Known rows, with every step that occurs
papinit, kanug, vofit, bomo: [ 1.813  2.899  2.160 -1.685 -1.300 -3.535 -1.810  2.113 -0.039 -1.155
 -1.906  1.341  0.626  1.022 -2.214  1.600  0.340  2.785  2.129 -0.438
  1.033 -1.295]
bomo, vofit: [ 0.257 -2.718  0.078  2.634 -0.670 -6.532 -0.140 -0.008  1.352 -0.099
  1.929  2.222  0.316  0.505  0.424  1.370 -0.684 -1.147  0.281 -0.804
  0.184 -0.305]
bukun, mene: [-2.607 -3.103 -0.662 -0.898 -2.521 -3.000 -0.231 -1.651  1.981  1.741
  3.151 -1.077  0.546  0.318  0.043  0.449 -0.797  1.405  0.987 -1.227
 -1.168  0.100]
bukun, kudatol, papinit, kanug, vofit, bomo: [ 2.644  3.012  1.121 -1.848 -2.123 -1.148  0.568  2.566 -1.042  0.335
  0.028  0.387  0.460 -0.424 -1.043  1.160 -2.535  1.147  1.530  0.028
  2.161 -0.953]
kudatol, papinit, kanug, vofit: [ 3.923 -2.319 -0.635 -0.118 -1.361 -0.493  1.248 -0.375  0.386 -2.661
 -0.077  1.358  0.441  0.001 -3.770  2.188 -0.496  1.509 -1.397 -0.442
 -0.801  0.435]
vodo, nima: [-2.913 -0.019 -0.705 -2.131 -0.988 -1.874 -5.382  2.020 -0.372  1.305
 -2.654 -3.140 -0.888  1.807 -3.523  1.796 -2.711 -0.902 -1.343 -2.493
 -1.666  0.342]
bukun, bomo, bamu, mene: [-2.314 -1.229  0.614  6.790 -1.969  0.189 -2.297 -3.771  1.939 -0.490
 -1.259  0.104  0.892  0.794  1.939 -1.352 -0.043 -1.960  3.863 -0.864
 -3.524  1.009]
kanug, vofit, bomo: [-0.394  3.665  2.132 -1.701  0.420 -4.101 -1.147  3.768  0.657  1.514
 -1.914  0.892  0.482  0.418 -2.503  1.731  0.472  2.463  0.813 -1.785
  1.117 -1.240]
bukun, kudatol, papinit, kanug, vofit, bomo, bamu, vodo: [ 0.863  2.775  0.065  1.373 -1.621  8.059  0.863  2.383 -0.906 -1.651
  2.453  1.870 -0.703 -1.755  0.851 -0.250 -1.311  1.968  2.314  2.254
  3.950  0.886]
kudatol, bukun, bomo, bamu, vodo: [-2.859  2.684  0.749  1.780  1.618  4.145 -1.564  1.176  1.733 -1.710
  1.211  0.697 -0.396 -1.962  0.155 -1.213 -1.353  2.134  1.473  0.602
  0.568  2.471]
kudatol, bamu: [-1.962 -4.312 -1.093  1.808  2.314 -3.571 -3.840  3.025  1.434  3.019
  0.685 -2.508 -0.201  0.579 -0.402  0.930  6.432 -1.025 -2.616 -2.049
 -0.357 -0.368]
kudatol, bukun: [-2.279  0.463 -0.413 -1.997  4.555 -4.809  1.930  2.442  0.250  0.870
  0.207  0.324  0.453 -1.812 -0.070  1.103 -5.595  0.723 -2.547 -1.757
 -0.947 -0.563]
bukun, mene, bamu: [-2.577 -3.679 -1.266 -2.578 -2.102 -0.539  2.883 -5.655  2.409  1.653
  2.312 -2.319 -0.693  1.975 -0.975 -0.364  4.872  1.398 -0.829 -0.542
  0.062 -0.051]
mene, bamu, kudatol, bukun: [-0.735  0.532 -1.205 -3.952  5.054  0.014  3.106 -0.222 -0.541  1.410
 -0.128 -0.420 -0.637 -0.230  1.613 -0.915 -2.017  0.058 -4.637 -0.094
 -1.153 -0.442]
bamu, vodo: [-3.191  0.519 -0.153  2.078  2.471  4.001 -2.722  3.889  1.769  0.461
  2.173  2.197  0.007 -0.417  1.839  0.320 -1.861  4.059 -0.304 -1.377
 -1.125  1.014]
vofit, bomo, bamu, mene: [-2.937  0.635  0.560  5.337 -0.885  0.789 -0.530 -0.334 -0.031  0.836
 -1.129  1.514  0.573  0.992  3.187 -0.227 -0.386 -1.280  3.779 -0.615
 -1.235 -1.217]
papinit, kanug, vofit, bomo, bamu: [ 1.076  0.032  1.682  2.173 -2.079  0.039 -0.292  0.704 -1.349 -3.170
 -2.825  0.197 -0.035  0.517 -3.070  1.028  4.752 -0.821  3.088  1.209
  3.985 -1.346]
mene, bamu, vodo: [-3.112  0.025 -0.761  0.175  2.142  5.706  0.119 -0.091  2.347  0.547
  2.138  1.123 -0.987  0.878  1.163 -0.457  2.473  4.265 -1.546 -0.635
 -0.122  0.964]
papinit, kanug, vofit, bomo, bamu, mene: [ 0.489  0.284  0.812  4.088 -2.847  0.224 -0.352 -3.172  0.112 -1.869
 -1.408  2.869  0.670  1.302  1.656 -0.014 -0.249  0.234  4.180  0.719
 -1.219 -0.822]
papinit, kanug, vofit, bomo, bamu, kudatol, bukun: [ 2.470  2.596  0.350 -3.176  2.253 -0.176  1.803  0.723 -2.289 -2.125
 -1.492  1.383 -0.257 -1.106  0.192 -0.366 -2.687 -0.196 -1.054  2.079
  1.174 -0.761]
bomo, bamu: [-2.384 -4.451 -0.075  5.579  0.363  1.431 -0.289  1.328 -0.792 -1.632
 -1.904 -1.560  0.046  0.047 -1.554  0.739  4.983 -3.351  0.980 -0.427
  2.367 -0.881]
bukun, bomo: [-2.113  0.283  1.895  2.654 -0.252 -3.418 -4.967  0.802  2.614  0.322
 -1.653 -2.881  1.003  0.343 -1.535 -0.568  0.688 -0.337  1.818 -2.548
 -2.480  1.516]
vofit, kanug: [ 0.438 -0.118 -0.111 -1.693  0.998 -1.770 -1.567 -2.280 -0.975  1.110
 -2.363  0.665  0.586 -0.234 -0.965  1.410  2.631  2.408 -2.628 -1.937
  0.493  0.072]

Rows
[-1.516  2.040 -0.395 -4.890 -0.485 -1.175  2.522 -0.663 -0.571  1.764
  2.766 -0.424 -0.274 -1.141  1.621 -0.998 -3.542  0.423  0.621  1.362
  0.695 -0.384]
vofit, bomo, bamu, kudatol, bukun, mene
[ 3.037  3.474  0.384 -5.461 -2.899  1.277  2.188 -0.948 -0.347  0.302
  0.958  0.264 -0.588  1.478 -1.406  0.160  1.428  2.611  0.332  1.262
  0.862 -0.532]
bukun, mene, bamu, kudatol, papinit, kanug, vofit, bomo
[-2.534 -1.656 -1.550 -5.537 -0.321 -2.439  5.333 -5.983  2.168  1.686
  2.943 -1.593 -0.832  0.542 -0.769 -0.426  0.981  1.967 -2.125 -0.098
 -0.034  0.042]
kudatol, bukun, mene, bamu
[ 0.217  2.317 -0.197 -6.115 -1.172 -2.230  3.311 -2.228  0.153  1.198
  2.587  0.612 -0.303 -1.307 -0.124 -0.654 -3.333  1.616  0.031  1.644
  0.777  0.064]
kanug, vofit, bomo, bamu, kudatol, bukun, mene
[ 2.899  1.832  1.134 -1.815 -2.056 -6.631 -2.222 -5.762  0.831  0.151
 -0.650  1.703  0.487 -0.246 -1.299  0.444  1.618  1.662 -0.409 -0.583
  0.412  1.864]
bukun, bomo, vofit, kanug
[-1.991 -0.006  1.163  2.618  0.527 -1.795 -0.384 -0.553  0.549 -1.923
 -1.930 -2.557  0.141 -1.489 -2.421 -0.744  1.075 -2.782  1.708 -0.045
  1.152  1.104]
kudatol, bukun, bomo, bamu
[ 1.341  0.411 -0.252  3.926 -3.749  2.696  2.175 -2.727 -0.872 -0.327
  0.488  1.813  0.497 -0.126  2.828 -0.409 -3.141 -1.458  3.657  1.188
 -0.158 -0.503]
bukun, kudatol, papinit, kanug, vofit, bomo, bamu, mene
[ 4.941 -2.828 -0.839  1.078 -1.568  3.449  1.426 -0.806 -1.130 -3.619
 -0.909  1.044 -0.079  0.150 -2.871  1.039  1.796 -0.559 -1.206  1.249
  0.318  0.439]
bomo, bamu, kudatol, papinit, kanug, vofit
[-0.229 -1.421  0.783  4.353  0.396  4.054 -3.930  0.974 -0.777 -0.874
 -2.645 -2.629 -0.008  0.721  0.771 -2.030  4.306 -3.785  0.856  0.475
 -0.387  0.671]
bukun, bomo, bamu, kudatol
[-1.003  2.883  0.173 -1.840  4.307  0.381  1.581  3.724 -2.424  0.533
 -1.200  0.009 -0.329 -1.406  1.788 -0.633 -2.931 -1.544 -1.353  0.782
  1.180 -1.139]
vofit, bomo, bamu, kudatol, bukun
[ 4.471 -2.898 -0.800 -0.004 -2.510 -0.139  1.609 -1.431 -0.028 -1.832
  0.869  0.686  0.588 -0.769 -2.224  1.408 -2.215  0.558 -0.913  0.116
  0.229  0.530]
bukun, kudatol, papinit, kanug, vofit
[ 5.147 -1.233  0.138  0.984 -2.571  2.551 -0.205 -1.851 -0.085 -3.938
 -1.349 -0.106  0.072  0.065 -3.560  0.141  1.868 -0.533 -0.075  1.243
 -0.529  1.610]
bukun, bomo, bamu, kudatol, papinit, kanug, vofit
[-2.211 -3.035 -1.406  3.837  0.968 -2.653 -3.029 -1.033  2.487  3.580
  1.399  0.641  0.499  1.246  3.712 -0.081  1.171 -0.066 -0.487 -2.100
 -4.670 -0.091]
kudatol, bamu, mene
[ 0.603  3.227  0.354 -3.236  3.676 -0.546  2.270  2.098 -1.737  0.064
 -1.502  1.116 -0.375 -1.544 -0.014 -0.220 -2.624 -0.444 -1.915  0.996
  1.260 -0.711]
kanug, vofit, bomo, bamu, kudatol, bukun
[-0.690 -0.144 -0.763 -0.648  4.464  0.751  1.795  1.971 -1.914 -0.182
 -0.832 -0.008 -0.233 -1.564  1.487 -0.570 -2.606 -2.064 -2.579  0.634
  0.239 -0.548]
bomo, bamu, kudatol, bukun
[ 0.806  1.042 -0.048  3.806 -2.696  2.435  1.626 -1.656 -0.471 -1.176
 -0.378  2.533  0.386  0.655  1.292  0.360 -1.422 -0.428  3.255  0.616
 -1.239 -0.513]
kudatol, papinit, kanug, vofit, bomo, bamu, mene
[ 2.466 -0.208 -0.576  2.123 -0.728  6.386 -0.021  3.964 -3.604 -2.430
 -0.425 -0.923 -0.181  0.648  1.043  0.133  0.687 -2.415  0.724  1.490
  1.002 -0.975]
vofit, bomo, bamu, kudatol, papinit, kanug
[ 1.577  1.996  1.104 -0.816  0.111 -7.551 -0.847 -1.534  1.884 -0.132
  1.712  1.268  0.245 -0.725  0.985 -1.016 -4.431 -1.107  0.236  0.275
 -1.690  1.717]
bamu, kudatol, bukun, bomo, vofit
[-0.619 -2.851 -1.379 -2.222 -0.261  3.366  0.600 -3.363  0.514  2.090
  1.194 -1.843 -0.809  2.320  2.056 -1.817  4.098  0.050 -2.208  0.386
 -1.316 -0.139]
bukun, mene, bamu, kudatol
[ 3.024  4.029  1.127 -2.365 -0.529  0.804 -0.427  3.901 -1.421 -0.257
 -1.110  1.271  0.153  0.710 -1.127  1.031 -0.623  1.637  0.238  0.135
  0.472 -0.948]
bamu, kudatol, papinit, kanug, vofit, bomo
[-0.992 -5.255 -1.389  2.031  0.715 -3.137 -3.245  1.370  0.824  4.414
  2.175 -3.667 -0.008 -0.686  1.979 -0.295  3.701 -2.602 -1.683 -1.150
  1.318 -0.256]
bukun, kudatol, bamu
[-0.733  2.866  0.892 -2.760  2.517 -1.946 -1.107 -1.638  1.720  0.814
 -1.052 -2.618 -0.074 -0.194 -0.024 -2.277 -1.319 -0.139 -1.418 -0.644
 -2.685  1.768]
mene, bamu, kudatol, bukun, bomo
[-1.258 -0.124 -1.277 -5.100  0.346 -2.487  1.982 -1.507  0.725  2.246
  3.742 -0.087  0.140 -1.085  2.060 -0.785 -5.597  1.529 -1.434  0.197
 -1.968  0.293]
bamu, kudatol, bukun, mene
[-0.545 -3.395 -0.413  4.461  1.677  5.044 -1.999  2.224 -2.084 -0.570
 -2.166 -1.277 -0.219  0.781  1.585 -0.892  4.208 -3.671 -0.717  0.454
  0.570 -0.756]
bomo, bamu, kudatol
[ 1.074  1.481 -0.890  0.975  1.394  6.519  2.507  5.366 -2.530  1.207
 -0.576 -0.725 -0.673 -0.578 -1.056  0.582  1.203 -2.727 -2.064  0.031
  1.402 -0.320]
kanug, vofit, bomo, bamu, kudatol, papinit
[-1.216 -0.981 -1.312 -3.672 -0.373 -0.826  2.816 -2.313 -0.017  0.991
  3.151 -0.444 -0.204 -1.283  1.427 -0.999 -3.347 -0.016 -0.591  1.277
 -0.330  0.258]
bomo, bamu, kudatol, bukun, mene
[ 2.572  0.079  0.989  1.548 -0.590  4.042 -1.934  1.419 -2.571 -2.263
 -2.817  0.157 -0.268  1.267  0.416 -0.707  4.090 -1.727  1.134  2.009
  1.857 -1.123]
papinit, kanug, vofit, bomo, bamu, kudatol
